What can hang from each mark
K_776: K_488 K_705
K_705: K_776
K_488: K_110 K_776
K_87: K_795
K_965: K_110 K_270
K_110: K_488 K_570 K_965
K_755: K_570
K_270: K_965
K_795: K_87 K_270
K_570: K_110 K_755

Every row comes from one small tree of marks. The marks that hang from a mark follow it in brackets, in the order of their numbers. Every link used is in the known rows. Which tree was each row made from?
(in the rows, 128 means zero)
Known rows
K_795{K_87 K_270{K_965}}: [116 118 168 190 103 145 120 168  97 153 140 173 149 165 193  79  89 144
 127 144 139 157 195 172 147 160 131 174 171]
K_488{K_110{K_570{K_755}} K_776}: [130 205 132 140 131 153 118 109 111 146 142 146 114 117 137  80  96 134
  96 159  78 122 146 135 128 135 119 154 117]
K_776{K_488{K_110} K_705}: [148 150 157  96 151 203 114  54 122 103 161 118 111 113 171  90 120 146
 104 124 103 131 140 145 110 132 136 147 114]
K_488{K_110{K_570{K_755} K_965} K_776}: [131 197 153 145 120 139 103 110 113 149 130 145 111 121 131  81  75 119
  77 150  74 133 159 138 127 137 129 146 106]
K_965{K_270}: [134 150 136 182  63 182 133 100 110 152 151 164 154 127 173  88  87 155
 139 130  95 126 176 155 136 105 109 183 148]
K_755{K_570}: [122 173 114 180  74 159 126  92  92 153 149 116 168 117 130  91 107 162
 134 138  92 122 178 140 126 128 109 158 140]
K_570{K_110{K_488{K_776{K_705}}} K_755}: [142 184 141 150 100 181 130 116 114 116 173 126 139 117 187  99 143 112
 136 152  82 144 186 121 106 157 156 148 129]
K_795{K_87}: [105 150 158 196 103 162 112 128 101 148 173 147 159 137 179  75  84 146
 147 131 117 129 175 150 122 140 117 168 140]
K_795{K_87 K_270}: [109 121 173 193 113 147 114 152  85 147 158 160 150 134 198  73  73 144
 130 133 130 127 189 170 153 160 113 171 146]
K_776{K_705}: [146 157 132 149 109 190 135  79 110 112 158 123 135 114 171  97 109 157
 130 132 121 140 157 143 123 117 137 161 130]
K_110{K_965}: [127 142 162 185  81 148 102 106 120 138 140 141 135 128 150  95  81 139
 113 127  98 144 179 139 117 123 127 161 129]
K_270{K_965}: [135 149 135 179  81 162 124 125 130 141 131 155 134 155 152 100 120 154
 134 146 112 162 172 144 116 122 132 174 167]
K_795{K_270}: [131 118 155 181  97 147 124 128 102 134 140 154 129 120 177  93  90 155
 119 135 114 135 179 154 151 144 107 174 145]
K_795{K_270{K_965{K_110{K_488}}}}: [119 140 146 180  79 156 124 164 110 149 160 151 117 144 184 118 115 147
 119 132 126 153 168 167 135 147 121 180 173]
K_705{K_776{K_488{K_110{K_965}}}}: [114 149 174 127 114 185  96  88 157 120 162 132 111 127 125  78 100 154
 106 123  98 120 167 148  96 135 116 124 132]
K_965{K_110{K_488 K_570} K_270}: [113 200 129 161  53 188 139 114 102 184 203 147 139 125 174 121  86 152
 117 129  91  94 145 184 136 113 103 199 147]
K_87{K_795{K_270{K_965}}}: [133 149 153 172 120 137 115 122 109 130 120 151 112 140 167  84 142 153
 112 143 101 156 179 150 141 126 121 185 160]
K_270{K_965{K_110{K_570}}}: [131 174 129 160  66 156 119 130 116 168 163 143 121 146 147 137 116 164
 113 149 112 142 153 162 132 122 125 186 156]
K_110{K_570{K_755}}: [133 179 138 150 102 146 114  96 109 135 141 140 138 122 166 110  99 137
 109 153  89 114 172 146 148 144 123 165 122]
K_705{K_776{K_488{K_110{K_570}}}}: [116 174 155 106 125 192 119  77 146 133 175 131 113 125 117  83 109 173
 101 137  96  93 148 163 107 142 104 139 136]
K_110{K_570 K_965{K_270}}: [136 168 154 162  61 157 126  87 106 174 144 165 150 135 146 100  54 147
  88 138  81 116 178 177 146 114 121 184 132]
K_755{K_570{K_110}}: [136 158 132 175  64 151 133  91  96 160 165 120 184 123 123 103 119 146
 144 156  72 121 200 129 123 143 126 167 125]
K_705{K_776}: [114 161 135 173  82 186 125 108 143 128 169 136 136 123 130  81 107 176
 146 135 116 118 171 150 107 123 105 143 156]
K_570{K_110{K_488 K_965{K_270}} K_755}: [136 151 176 169  60 156 112 110 123 139 152 156 166 143 189 104  96  83
 130 141  61 133 224 140 127 155 159 164 125]
K_776{K_488 K_705}: [151 147 149 111 120 202 113  68 116 100 164 113 118 109 187 107 133 168
 114 124 112 137 151 146 114 132 128 146 131]
K_270{K_965{K_110}}: [131 152 133 180  63 162 108 141 124 151 158 143 124 144 161 129 125 156
 136 139 118 158 163 144 122 115 126 178 160]
K_488{K_110{K_965} K_776{K_705}}: [143 175 147 144 129 179 121  96 116 130 147 131 110 111 136  67  82 136
  96 134 100 155 146 134 103 113 146 142 114]
K_488{K_110 K_776{K_705}}: [142 185 127 139 136 192 137  93 112 128 159 132 111 108 141  65 101 148
 116 138 104 144 133 132 104 114 132 151 124]
K_755{K_570{K_110{K_965}}}: [135 149 149 176  54 138 118  90  99 163 153 120 183 128 115 105 101 134
 126 150  67 129 213 131 122 144 139 161 120]
K_270{K_965{K_110{K_488}}}: [115 172 130 182  71 176 120 146 127 153 174 139 121 150 167 121 129 145
 135 131 114 155 154 152 105 124 127 180 172]

Which tree is each row?
[150 146 176  95 144 189 101  55 125 104 153 117 108 115 165  93 100 132
  88 119 101 139 152 144 109 133 148 139 105] -> K_776{K_488{K_110{K_965}} K_705}
[132 175 146 157 108 132 112 128  98 152 145 142 100 132 159 113 138 162
  94 149 101 137 165 164 157 127 115 196 151] -> K_87{K_795{K_270{K_965{K_110{K_570}}}}}
[112 221 119 162  82 164 109 140 101 159 191 124 109 108 173 126 118 145
 108 140  89 115 143 146 123 137 105 160 138] -> K_965{K_110{K_488{K_776} K_570{K_755}}}
[151 174 153  75 156 197 126  45 117 117 165 118 110 115 156  97 110 154
  81 137  99 110 130 159 121 135 135 157 110] -> K_776{K_488{K_110{K_570}} K_705}
[119 202 116 167  86 200 128 133 103 140 206 112 107 102 175 113 124 162
 129 121 114 137 130 143  99 118 117 160 147] -> K_965{K_110{K_488{K_776{K_705}}}}
[108 213 138 172  90 164 132 122 109 169 168 138 120 126 127  86  81 148
  80 140  80 124 144 161  99 133 113 160 146] -> K_110{K_488{K_776} K_570 K_965}
[134 179 131 160  46 174 127 104  96 182 184 152 141 117 164 130  82 165
 118 137  94 100 157 174 155 104 101 199 135] -> K_965{K_110{K_570} K_270}
[ 96 139 163 192  93 158 116 189  94 161 176 158 135 160 208  99  98 135
 131 133 141 148 179 181 138 162 127 177 177] -> K_795{K_87 K_270{K_965{K_110{K_488}}}}
[131 155 151 174 103 136 104 135 103 139 141 139 101 132 173 106 147 157
 114 138 108 152 172 149 147 123 115 187 154] -> K_87{K_795{K_270{K_965{K_110}}}}
[112 165 158 188  64 180 129 106 118 154 156 158 149 140 171  80  70 124
 116 117  86 130 178 163 110 122 126 171 151] -> K_110{K_488 K_965{K_270}}
[156 176 156  68 159 187 110  48 116 101 152 117 111 111 178 104 118 132
  80 141  94 115 145 151 133 147 147 142 101] -> K_776{K_488{K_110{K_570{K_755}}} K_705}
[149 125 176 177  46 157 120  99 120 160 157 164 166 139 156 104  83 125
 128 146  70 135 213 143 130 126 140 186 124] -> K_570{K_110{K_965{K_270}}}
[135 137 180 130 105 174  97  76 128 141 144 151 124 130 164  84  83 133
  94 119  76 128 167 152 120 126 122 157 119] -> K_776{K_488{K_110{K_965{K_270}}}}
[115 156 156 125 121 196 108  84 154 119 173 132 114 124 133  77 117 166
 123 126 101 111 156 148  97 136 105 130 140] -> K_705{K_776{K_488{K_110}}}
[129 171 167 140 122 146 119  80 121 156 143 147 125 136 117  87  56 123
  81 140  81 116 153 154 126 129 133 175 106] -> K_488{K_110{K_570 K_965}}
[119 204 129 155  60 179 120 117 100 166 187 144 139 122 197 128  95 130
 118 132  87  98 163 173 146 127 114 184 140] -> K_965{K_110{K_488 K_570{K_755}} K_270}
[148 130 183 168  75 129  89 107 125 125 138 141 154 132 171 117 108  99
 128 151  73 146 225 118 131 156 158 154 104] -> K_570{K_110{K_965} K_755}
[132 160 178 111 128 158  97  71 126 142 152 136 111 129 135  98  85 140
  69 132  76 115 149 154 119 143 120 157 109] -> K_776{K_488{K_110{K_570 K_965}}}
[119 169 148 179  61 153 130  98 101 162 168 117 181 134 121  96 104 123
 126 143  62 125 203 140 105 154 139 160 130] -> K_755{K_570{K_110{K_488 K_965}}}
[125 202 111 166  58 217 137 126  97 157 204 135 124 107 192 104 108 157
 133 120 107 129 142 162 116 102 113 169 157] -> K_965{K_110{K_488{K_776{K_705}}} K_270}
[122 193 138 169 100 192 129 116 113 130 166 123 117 117 159  78  97 142
 103 122 102 153 152 146  87 124 136 141 145] -> K_110{K_488{K_776{K_705}} K_965}
[113 142 162 174  89 142 113 173  87 175 166 163 136 155 188 112  86 151
 110 149 140 135 178 189 166 158 123 186 162] -> K_795{K_87 K_270{K_965{K_110{K_570}}}}
[129 169 167 176  78 146 105 136 123 135 158 138 141 128 168  99 119  96
 123 148  64 149 204 117 102 162 148 143 126] -> K_570{K_110{K_488{K_776} K_965} K_755}
[139 172 166 132 103 148 109  81 117 151 124 162 140 136 153  87  50 101
  85 143  71 113 181 161 151 128 142 170 106] -> K_488{K_110{K_570{K_755} K_965{K_270}}}
[116 211 113 168  71 173 134 154 115 176 180 142 111 142 145 123 129 164
 110 146 105 144 135 161 106 124 115 177 175] -> K_270{K_965{K_110{K_488{K_776} K_570}}}
[119 197 127 155  79 161 115 138 121 152 163 137 121 148 173 135 128 132
 113 149 103 138 159 159 124 141 137 173 159] -> K_270{K_965{K_110{K_488 K_570{K_755}}}}
[149 211 125 110 144 177 129  86 104 125 145 131 111 106 151  80 100 135
  92 155  95 128 140 142 127 130 142 147 111] -> K_488{K_110{K_570{K_755}} K_776{K_705}}
[112 195 155 154 100 148 112 103 116 140 146 133 134 134 164 103  82 107
  86 135  79 118 174 156 123 154 139 157 128] -> K_110{K_488 K_570{K_755} K_965}
[144 211 123 119 139 189 148  84 104 142 162 132 113 110 124  76  90 156
  90 154  96 123 122 148 117 117 131 160 119] -> K_488{K_110{K_570} K_776{K_705}}
[135 161 180 104 132 146  81  73 127 127 137 132 112 126 158 104  95 119
  71 136  73 118 165 146 130 154 130 144 100] -> K_776{K_488{K_110{K_570{K_755} K_965}}}
[132 146 168 165  92 163 117  87 121 151 136 163 139 139 146  71  54 116
 108 124  82 129 173 150 126 112 132 173 121] -> K_488{K_110{K_965{K_270}}}
[136 169 163 101 142 161  95  73 122 124 148 134 115 122 163  99 112 131
  87 140  76 107 153 145 131 153 121 152 108] -> K_776{K_488{K_110{K_570{K_755}}}}
[141 148 148 177  34 151 125  88  95 174 150 138 195 132 127  99  90 134
 129 149  64 125 222 145 133 133 137 168 126] -> K_755{K_570{K_110{K_965{K_270}}}}
[116 172 149 174 110 148 115 140 103 140 156 137 100 136 178  97 150 146
 113 132 106 147 164 156 132 129 119 187 164] -> K_87{K_795{K_270{K_965{K_110{K_488}}}}}
[124 218 131 144 105 187 141 103 103 149 171 128 119 118 139  88  85 149
  75 138  93 131 139 165  99 130 134 152 140] -> K_110{K_488{K_776{K_705}} K_570 K_965}
[106 187 144 195  85 170 120 135 117 152 162 137 120 123 147  77  93 141
 106 122  88 150 159 140  86 129 116 148 152] -> K_110{K_488{K_776} K_965}
[146 201 142 122 132 175 130  85 108 145 149 133 110 114 118  77  70 141
  70 146  92 134 137 151 114 118 142 153 110] -> K_488{K_110{K_570 K_965} K_776{K_705}}
[124 147 177 179  76 158 125 110 128 148 176 143 150 142 148 100  98 112
 126 138  72 134 193 136  97 151 146 172 130] -> K_570{K_110{K_488 K_965}}
